Each row comes from the steps of one path. Every step used is in the known rows, and no mark comes twice. Write the path behind each row, first mark first.
Known rows:
losi/rafod/dunoz: [  8  16  -9   7   3 -11  -1  11  -3  11  -4  -9   4  24 -28  -9  -7  -1
   1 -16   3   2  -3 -15   0  -9 -24   2 -13 -17 -10   7   2  24  13 -12]
dizaval/poda: [ 10  -1   0   7  -5   0   8   6   0  28  -1  -1   1  21   3   2 -13  15
 -24 -11  -8   5  20  -1   2 -17   3  -6  17   9  10  -6   5 -16  -2  -9]
dunoz/rafod/bekubin/lura: [ -6 -12  22 -18  -9  -4 -23  -5  -2 -11  -5  14   8 -43  21  12 -21   3
  14  -5  -7  14 -53  -7  -3 -19  -3   0  16 -20  34  13  24   7  19   0]
dunoz/poda/dizaval: [ -3  12  -5   1  -2   4  21  -6   9 -16   5  -1  -2 -12   3 -12  17   6
 -10  -6  19   0   7 -11   0 -14   5  10   1  29  24  -9 -23  27  -7  -6]
lura/mitin/rafod/bekubin/korim/fotun: [  6   0  21  -8  -3   8 -41 -15  -5  -6  22 -13  19 -16   3  15  19 -17
  -8  18 -11  14 -11 -30  -2 -36 -17   9  -3  40   8  -5  10  -4  20 -11]
korim/fotun/rafod: [ 16 -17   1  12 -27   2   4   7 -19   0  21 -12   6   0  -8  -8  -3  14
 -13  -1   9 -22   1 -14   5 -15  18  22  -3  27   0  -7  -5  16   3 -22]
lura/mitin/rafod/fotun/korim: [-22   1  18  -8  10 -10   6 -22  -4  -1  24   1  15  22 -18 -10  22 -32
  -6  -8   9  15  -3  11 -31   2 -18 -13   9   8  32 -10  -5 -10  20 -13]
rafod/mitin: [-12   5  14   7   6   3  -8  -6  -6   9  -3 -10  16  11  -5  -1   7 -28
 -11  -6   7  10  -3  -6   4   8  -4 -18   8   9   9  -6  10   6  -4  -1]
lura/mitin/rafod/fotun/korim/bekubin: [-15  16   8   8   1  -6   4 -14  -5 -15  19   4  16  23 -27 -18  32 -25
   9 -17  11   3  -3   8  -5 -12 -28 -20   0  20  38 -10   0 -17  24 -11]
guber/poda/dizaval: [-15  -1 -11   3   1  -3  31  -7   1   8  -9 -13  -2  -8  -4  -8   5  21
  -6 -11   8  -5  -8 -32  -8  -4   3  -1  18  19  17  -7 -17   6   0   1]
mitin/rafod/dunoz/poda: [  4  23   2  -2  -6  -7   9   8  22  -5  -6  -5  10   9 -19 -21  15 -19
   9  -4  29  44   6   9 -16 -11 -18   9 -24 -12  16   8 -18  18  -3  -2]
rafod/fotun/korim/bekubin/lura/mitin: [-23  17   4  20 -18  -6   4  -9 -22 -14  13   3  17   0 -22 -17   1  -5
 -11 -27  -6 -20 -33  -6  -1 -21  -6 -45  20  27  36  -3   3  -3  20  -8]
mitin/rafod: [ -2   3  12  -8   6   1   9 -11   5  -5   4   0   3  -5  -4  -1   0 -23
  18  12   9  25   6   2 -10  15 -14   7  -8  -1   6   7  -2  -2   8   0]
dunoz/rafod/fotun: [ -1  -6  18 -24   0   1  -9  -4   5   4  12  12  11  -5  12 -15   3   8
   5  -3  -2  17 -32  -7  -2 -13   2   3   6 -14  49  -6  -7  -8  17 -20]
mitin/rafod/fotun/korim/bekubin: [-13  30   8  -4  -8  -5  25  -6  -9 -23  15   2  14  24 -23 -15  13 -26
  28  -4  13   2  10  15   1  -1 -18  -7 -17   5  51   3   5 -13  23 -10]
losi/teve: [ -4   1  -3   7  -9   6  -3  -9  -4  11   3   4   4 -13  -6  -2  -4  29
   8  -4   3  -4  -8  24   5  -3  -3  -5 -19 -11  -2  -4  24  -6  -1  -7]
lura/mitin/rafod: [ -6 -13  12   2  17   2 -10 -20   9   0   7   1   7  -8  -8  -2  19 -20
   0   2   7  25  -4  -3 -17   4 -21  -4  10  12  -7  -3  -9 -10   7   0]
dizaval/poda/guber: [  5  -5   8   2   5   1  20   3   8  12   6   7  -3   0 -17  -9 -31  18
 -24 -13  -6  13  27 -23   6 -17  -9  -9  13  13  -8   3  -9 -29  -5  -5]
dunoz/poda/guber: [  1  -5   6  -1   5  -6  25   5  22 -28   1  10  -5 -18 -16 -23  -5  -5
 -15  -7  19  12  19  -9  -6 -12  -3  -2 -16   5   0  -1 -27  -3  -8   4]
korim/bekubin/rafod: [  6  14  -7  13 -18  -1  10   1 -21  -8   6 -15  10   1 -14 -10   9 -12
  11  24 -11 -10   6  -8  14 -19   3 -19   0  17  -2  12   1   2  -5  11]
rafod/fotun/korim/bekubin: [-10  29  -7   4 -15  -7  16   5 -10 -15  10   3  11  31 -19 -16  14  -4
   9 -18   4 -25   3  11  10 -14  -5 -15  -9   5  46  -5   6 -10  17 -12]
fotun/rafod: [  7 -20   1   2 -18  -7  11   6 -14  -1  21  -8  -4   6 -11  -4   0   4
 -10  11   8 -18   3   3  -5  -1   9  25   1  13  -4  -1   0   0   4  -7]
korim/fotun/rafod/bekubin: [ 18 -11   3   3 -21  -7 -15   9 -18  -4  27 -10   1   1   6   5   4  25
 -12  -3   9 -27 -14 -12   5 -32  10  31  -7  18  24 -10  13  11   9 -27]
dizaval/poda/dunoz/rafod/bekubin: [ 11 -27  23  -7  11  -5 -25  14  12  16   5   9  -2 -10  25  16 -12  29
 -16 -16  -7  18 -28  10   5 -43 -19  10  35 -24  43   1  32 -46   4 -18]
fotun/korim/bekubin/lura/mitin/rafod: [-21   4  13  22 -12   0  12 -17 -12 -31  -2   4  14 -15 -33  -3   0 -39
  15 -21   4   3 -16   5  -5   3 -22 -26  15  19   5  12   8  -2  20  12]
korim/bekubin: [  5  16 -10  13  -9   3  -2   8  -1 -17  -7   2   0   1  -9  -8  10   3
  18 -11   2 -14  -3  -4  24 -13  -8  -6 -10   7   4   2   3  -9   4   1]
lura/mitin/rafod/bekubin/korim: [ -5  -1  19 -19   7  -3 -34 -16   1  -7  22  -8  11 -13   2  18  22 -28
  -5  29 -10  20  -6 -17 -14 -21 -26  10   2  23   0   1  16 -18  21   1]
mitin/rafod/dunoz/poda/dizaval: [ -6  36   3  -6  -4   0  20  -7  20  -4   2  -5   9  -5 -14 -20  21  -6
  10 -11  33  39   4 -11  -7 -17 -17  20  -9  13  28   6 -27  35  -3 -11]
dizaval/poda/dunoz/rafod: [ 10 -36  22   4   4   3  -5  12  11  17   3   9   1 -12  10   5 -21  22
 -15 -18  -7  21 -16   9   6 -26 -10   2  39 -17  19   4  13 -41  -3 -12]
lura/mitin: [ -4 -13   0   9  11   1 -18  -8   4   7   6   3   4  -3  -5  -1  14  -1
 -17 -15  -2  -1 -10  -7  -5  -9  -8 -11  20  14 -14 -10  -6  -7  -2   0]
mitin/lura: [ -3   8   0 -11 -13 -10 -11  -5  -7 -13  -4  -6  -8  -7   4 -17 -11  -8
  16 -16   2  12   8   2   0  -2  -2  22  -6   8   4  12  12   9   3  -2]
poda/dunoz/rafod/mitin: [-14 -28  34   3  18   7 -19   0  10  -3   1  -2  15 -23   4   1   1 -22
   0 -11   9  29 -38   2   5  -1 -17  -8  31 -14  14   2  18 -20   0  -6]
guber/poda/dunoz/rafod/bekubin/lura: [-15 -37  21  -5  -1 -17  -4   9   3  -4 -13   0  -7 -53  21   6 -26  19
  -2  -8  -1  13 -73 -11 -19 -21  -8 -14  31 -29  46  14  24 -25  10   2]
dizaval/poda/dunoz/rafod/fotun/korim: [ -3 -28  28  -6   1  -6  15  10   1  18  19   7  14  18   1   0 -13  11
 -21 -22  -6  13 -14  24  -8 -29  -6  -5  40 -18  57  -3  16 -44  11 -27]
fotun/rafod/dunoz/poda: [ 11   3  -9   9 -25 -17  11  24   4   0  14  -9   5  22 -25 -23  18   6
 -18  -9  28   0   6   9  -9 -27   5  27 -19   2   8   0 -15  20  -8 -14]
poda/dunoz/rafod: [ -1 -34  20  -2   8   3  -9   5  13  -9   1   8  -1 -30  12   3  -5   5
  11  -6   2  18 -34   9   4 -11 -14  11  23 -24   5   8   8 -23   1  -5]
bekubin/korim/fotun/rafod/dunoz/poda: [ 22   6  -4   9 -53  -2  -1  26 -10  -7  22 -25  21  11 -25 -16   8   4
 -26  10   9  -8  10 -17   6 -48  17  36 -23  35  -2   0 -14  26   0 -23]
guber/poda: [ -7 -14 -11   8  -2 -12  21   6   2  13 -18 -11  -5   7  -5  -8   1   5
 -11  -4   4  -2  -5  -9 -14   0   4  -9   2  -4   8  -6  -6 -13   1   9]
dizaval/poda/dunoz: [  8 -18   9  15   5  -1   5  12   2  24  11  -3  -7   4   6   4 -21  25
 -26  -7  -5   5   4   6   1 -21  -6  -8  30   5  11   1  12 -37  -9 -13]
rafod/dunoz: [  0  21  -6   1  -6  -5  -9  10   5  16  -7  -2  11  12 -14  -6   5   7
   5 -16   1  12  -9  -7   3 -16 -11   1  -4  -8  -4   7   0  10  -4  -6]

Write each row's path:
[  1   7   4   6   6  -6 -10  -1  26   1  -5  -2  12   8 -21 -21  37 -20
  -9 -16  28  45  -4   2 -21 -24 -26  -4  -9   3   6  -3 -25   9  -4  -3]	lura/mitin/rafod/dunoz/poda
[-16  12  13  -4  -7  -9 -20 -11 -13  -5  -6 -18   8   4  -1 -19  -4 -36
   6 -24  10  24   1  -6   1   7  -6   5   0  18  12   6  19  13   2  -2]	rafod/mitin/lura
[  5 -27   9  16 -28  -4 -30  -5 -29   1  30 -10   8 -29   4   2 -12  23
 -33 -14   0 -25 -46 -28  -3 -36   9  -1  21  41  17  -8  10  19  10 -23]	korim/fotun/rafod/bekubin/lura/mitin
[ -1  21  -9   8  -6 -15  23   7 -22 -20  13  -2   4  44 -33 -19   1 -14
   5 -19   4 -36   9   2   6 -10 -19 -13 -15   0  35  -7   8   2  33 -19]	losi/rafod/fotun/korim/bekubin
[  1  -5  14   7 -31  -5 -16  -3 -35  -5  15 -32  13   2 -10 -25  -7 -19
  -6 -24  20  -1   3 -19   6  -8  12  26   2  44  10  -4  18  30   4 -24]	korim/fotun/rafod/mitin/lura
[ 18 -13   5   3 -44   8  -1   9 -26  -9  30 -21  14  -2 -12   3  -6   1
 -18  28 -10 -25  10 -26  10 -21  21  32  -5  45 -17  -1   2  10  10 -18]	bekubin/korim/fotun/rafod
[ 11  16  -9  15 -36   2  14  12  -6   0  20 -17  15   2 -18 -25  18  29
 -16 -25  30  -8   2 -28  12 -45  13  34  -4  42  19  -8 -29  51  -9 -34]	korim/fotun/rafod/dunoz/poda/dizaval
[ 10   4   7   1 -27  16 -11   4 -14  -3   8 -14  16  -9  -2   7  -5  -5
  -7  19 -19  -7   9 -26  13 -21  10   7  -5  32 -13   0   1   8   7  -9]	bekubin/korim/fotun
[ -7 -41  13  -8  15 -17 -10  15  19  -2 -13  -1  -6 -26  19   7   3  21
  -2  -7   7  11 -55   2 -14 -29 -16   6  20 -36  40   0  18 -41   7   1]	guber/poda/dunoz/rafod/bekubin
[-22 -34  24  -2   1 -17  -8   1   4  -6 -26 -22   4 -23   3 -24  -8 -25
   4 -30  17  39 -36  -5 -11  -5 -15   3  28 -13  27   8  21 -21   2   2]	guber/poda/dunoz/rafod/mitin/lura
[ 12  32 -18  20 -28 -10  10  18  -7  -9  -5 -17  15  21 -26 -25  25 -10
   2   4  10   8   6  -3   9 -47  -2 -20 -17   7  12  13 -13  21 -14   6]	korim/bekubin/rafod/dunoz/poda
[ 16   4  -5  15 -32  -1  -8  17 -16  14  13 -15  16  13 -23 -12   0  23
  -8 -12  13  -9  -8 -18  11 -28   8  25  -6  15  -4   0  -5  25  -2 -25]	korim/fotun/rafod/dunoz
[-14 -38  29  -2  11  -4 -43  -5   6  -7   9  14   0 -62  22  12 -14  13
  -9 -20  -7  16 -82  -8  -9 -32 -20 -15  46  -9  26   8  23 -19   9  -7]	poda/dunoz/rafod/bekubin/lura/mitin
[ -4  33  -9   2  -8  -1  11   4  14   0  -2  -6   9   1 -11 -21  22  15
  -8 -22  22  14  -3 -16   5 -30  -4  11  -2  15  20   0 -24  35 -12 -13]	rafod/dunoz/poda/dizaval
[-14  -7  25 -17  -5  -3 -27 -12  -4 -14 -18  -8  17 -12   6 -16  -2 -39
  18 -29   9  40 -20  -6   5   2  -7  13  11  -3  19   8  22  13   9  -4]	dunoz/rafod/mitin/lura
[  1  25  -4   0 -16  -4   9  -3 -26   5  26 -15  11  13  -8 -24  10   0
   4  29 -12  -9  -3 -15   8 -27   6 -28  -2  23  36   5  -4  -2   4 -11]	korim/bekubin/rafod/fotun
[-12  -3   9   2   2  -8 -34 -11  -6   0   7   2   4 -29  12   8  -8   8
 -20 -14  -8  -1 -45 -15 -11 -20  -7 -24  24  15  19  -1  16   6   8  -2]	rafod/bekubin/lura/mitin
[ -9  -5  12  -3 -21 -15  -8  -4 -26  -7  16 -25   4   9 -11 -24  -4 -34
  -1 -10  20   6   6  -5  -2   7   5  26   3  27   6   5  20  17   4 -12]	fotun/rafod/mitin/lura
[-16 -24  28 -14   3  -8   8   4   4 -11  19  10  14  -1  -2  -2  -3  -4
   1 -11   3   5 -33  25 -11 -12  -7   0  23 -23  47   1  13 -26  14 -17]	poda/dunoz/rafod/fotun/korim
[ -1  15  -3   0 -14  -7   1   4 -15  25   4 -22  19  14 -17  -9   3  -6
   2  17  -9  17  -6 -10  -8 -23   2 -12   4   2  -8  18  -1  21 -11   2]	bekubin/rafod/dunoz
[ -8  13 -10  17 -15  -4  17   7  -9 -25 -11   4   4  24 -26   4  15 -15
  18 -21   6 -26  11  19  16  -8 -10  -3  -5  -1   5   4  12  -8   9   9]	fotun/korim/bekubin
[ -8   8  -5  16 -22  -8  27   1 -26 -15  -1 -14  15  22 -32   2  12 -30
  12  11  -8 -22  15  15   6 -14   2 -19   1   8  -2  15  13   3   3  16]	fotun/korim/bekubin/rafod
[  3 -13  16 -20   5  -4 -27  -2  11  -7  -4  13   5 -16  18  13   8   5
  11  -6   0  13 -34   4   3 -23 -11  18   4 -26  31   1  21  -9  14  -4]	dunoz/rafod/bekubin
[  7  -4   6 -19 -23 -13 -15  10 -17 -14  34 -16   4   1  -1  17   4  -2
 -13  42 -11 -25   1 -11  -3 -24   4  39  -7  23   2   5  24  -7  16  -7]	fotun/rafod/bekubin/korim
[  2   1  18  -1 -47   1 -19  -3 -40 -14  22 -40  23   0 -13 -15  -9 -36
 -11   8  -2  -5  10 -32  11 -13  14  36  -3  61  -5   5  22  24  11 -22]	bekubin/korim/fotun/rafod/mitin/lura
[-14 -15   7  11  -5   2 -14 -14  -9   2   4   1   5 -33  -2  -1 -13  -2
 -18 -14 -10   4 -32 -18  -9  -6   1 -31  28  24  -8   1  -3   8   3   2]	bekubin/lura/mitin
[-19   8  16  -3 -30  -2  12  -2 -17 -28   2  14  20 -11 -13 -14 -15  -8
  21 -23  -7  -5 -39   5   8 -14  -1 -20  12  -4  57  10  10  -1  29  -9]	dunoz/rafod/fotun/korim/bekubin/lura
[-17  11  19 -18  -1 -10  25 -13  -7  -8  20  -3  12  24 -14  -8   4 -30
  10   7  12  13   9  18 -25  12 -10  -2  -7  -1  46   1   3  -6  20 -12]	mitin/rafod/fotun/korim
[ 10   2  -1  -5  14 -17 -13   2  -7  -7  10  -3 -10  13   1   7  -5   0
  -1   0  -1 -16  -5  -7  -4 -13 -24   6 -12 -14  15  -2  23  11  22 -12]	losi/rafod/bekubin
[  7  34 -15  14 -23  -4  -1  11 -17   6  -1 -18  20  16 -28 -15  12  -3
  16   6  -8   4  -4 -14  19 -36  -7 -17  -5   7  -5  20   3  10  -6   5]	korim/bekubin/rafod/dunoz
[  9  15  21 -18 -14   7 -22  -7  -7 -13  16 -15  14 -14   9  16   3 -16
   8  33 -10  13   3 -24   3 -24 -11  21 -17  23  20   6  19   4  22 -13]	mitin/rafod/bekubin/korim/fotun
[ -1  19  11  -9   4  -6  23   4  33 -21   1   2   5 -10 -35 -31   0 -17
   8  -7  33  51  18 -11 -10 -13 -28   7 -29  -7   3  13 -30   3  -5   0]	mitin/rafod/dunoz/poda/guber
[ -8   6   8  -6 -16  -3   7   4  -2 -24   3  15  20  17 -15 -13  16  -9
  20 -24   2  -7 -21  15  14 -21  -7  -3   1 -12  48  -3   8 -15  27 -11]	dunoz/rafod/fotun/korim/bekubin
[ -9   7  11  17  -5   6  -5 -17  -5 -21   3   5   7 -36 -15 -11  -5 -18
  14 -11   4  14 -27 -19   2  -5 -22 -27  12  27   3  11  -3  -1  15   7]	korim/bekubin/lura/mitin/rafod
[-10  24  -1  10 -22 -14  28   1 -32 -23  14  -1   5  14 -32 -19 -28 -13
   4 -16  -6 -34 -11  -8   1  -2 -13 -32  -5   6  43   6  12  18  38 -17]	losi/rafod/fotun/korim/bekubin/lura
[-20  29  14   0 -23  -5  32 -11 -21 -30  14   3  13  -4 -24 -18 -14 -26
  29  -2   6   4 -13   2  -6   4 -11 -22  -5  12  53  14  11   1  29  -5]	mitin/rafod/fotun/korim/bekubin/lura
[ -6 -36  18 -18   0 -14 -14  16  10 -10  -4 -11   1 -29  16  18   0   4
  -5  22 -12  11 -42 -11 -12 -37 -14  13  15 -19  24   8  26 -43  15   5]	guber/poda/dunoz/rafod/bekubin/korim
[  5   4  -6   6 -19 -11   2  17  -8  11  14  -8   8  19 -24 -11   5  15
  -3  -5  11  -4  -5  -6  -1 -16  -1  27  -5   0 -11   7  -1   9  -2 -12]	fotun/rafod/dunoz
[-21  24   8  12 -30 -16   7 -10 -40 -23  -7 -33  23  27 -31 -17   9 -68
  19 -10   1   2  18  10   8  -7  -3 -14   4  26  10  20  34  16   5  12]	fotun/korim/bekubin/rafod/mitin/lura
[ 11 -22  28 -16  -3  -2 -27  15   6   9  16  -1   7 -15  21  26 -12  16
 -19  12 -27  15 -19  -4   8 -52 -14  19  31  -6  26   8  36 -49  13 -13]	dizaval/poda/dunoz/rafod/bekubin/korim
[ -4 -23  26 -16   9   0 -12   3   8   0  22  10   5 -20  14 -14  -4  16
   0   1   1  18 -43   3  -4 -19  -8   1  21 -16  49  -1   2 -28   8 -26]	poda/dunoz/rafod/fotun
[ -7 -13  13  10  -9  -4   1   0 -18   7  20 -19  15  16 -15  -5   6 -24
 -17   5  18  -7   2  -6  -3   8   4   6   8  23   0  -6  10   7  -2 -10]	fotun/rafod/mitin
[-10  31   3  19 -13   2 -15  -6  -1  -7  -5   0  17 -21 -28 -18  -2 -10
  21 -28   6  29 -36 -25   7 -19 -33 -27   7  19  -2  18  -5   6  12   1]	korim/bekubin/lura/mitin/rafod/dunoz
[ 21   2  -8  19 -39  -7   3  26  -1   0  10 -15  14  17 -22 -26  14  18
 -22 -18  29  -8   2  -7   2 -41  14  27 -19  18  11  -6 -20  34  -8 -27]	korim/fotun/rafod/dunoz/poda
[ -9  -1  17 -11  15  -2 -11 -21   4  11  28  -1   9   2  -1 -21  19 -12
  -7   7   8  27 -13 -11 -24  -3 -17 -18   9  19  34 -12 -13 -11  15 -18]	lura/mitin/rafod/fotun
[  3 -12  14  19 -22   6  -2   0 -26   6  19 -21  20  11 -13  -8   1 -12
 -21 -10  16 -13  -2 -19   8  -6  12   6   6  38   5 -12   4  20  -1 -22]	korim/fotun/rafod/mitin
[  3  16 -12   4 -24  -7  20  10   3  -2  20 -12   5   6 -22 -22  21  20
 -16 -14  31  -2   2 -14  -1 -31   5  36   0  28  16  -1 -23  37  -9 -23]	fotun/rafod/dunoz/poda/dizaval
[ -8  27   5   8 -23  -6  -8 -12 -34 -15  -2 -33  14   6 -15 -26   6 -47
  17   2  -1  14   6 -15  16 -12  -4 -16   4  36  10  16  23  17  -2   7]	korim/bekubin/rafod/mitin/lura
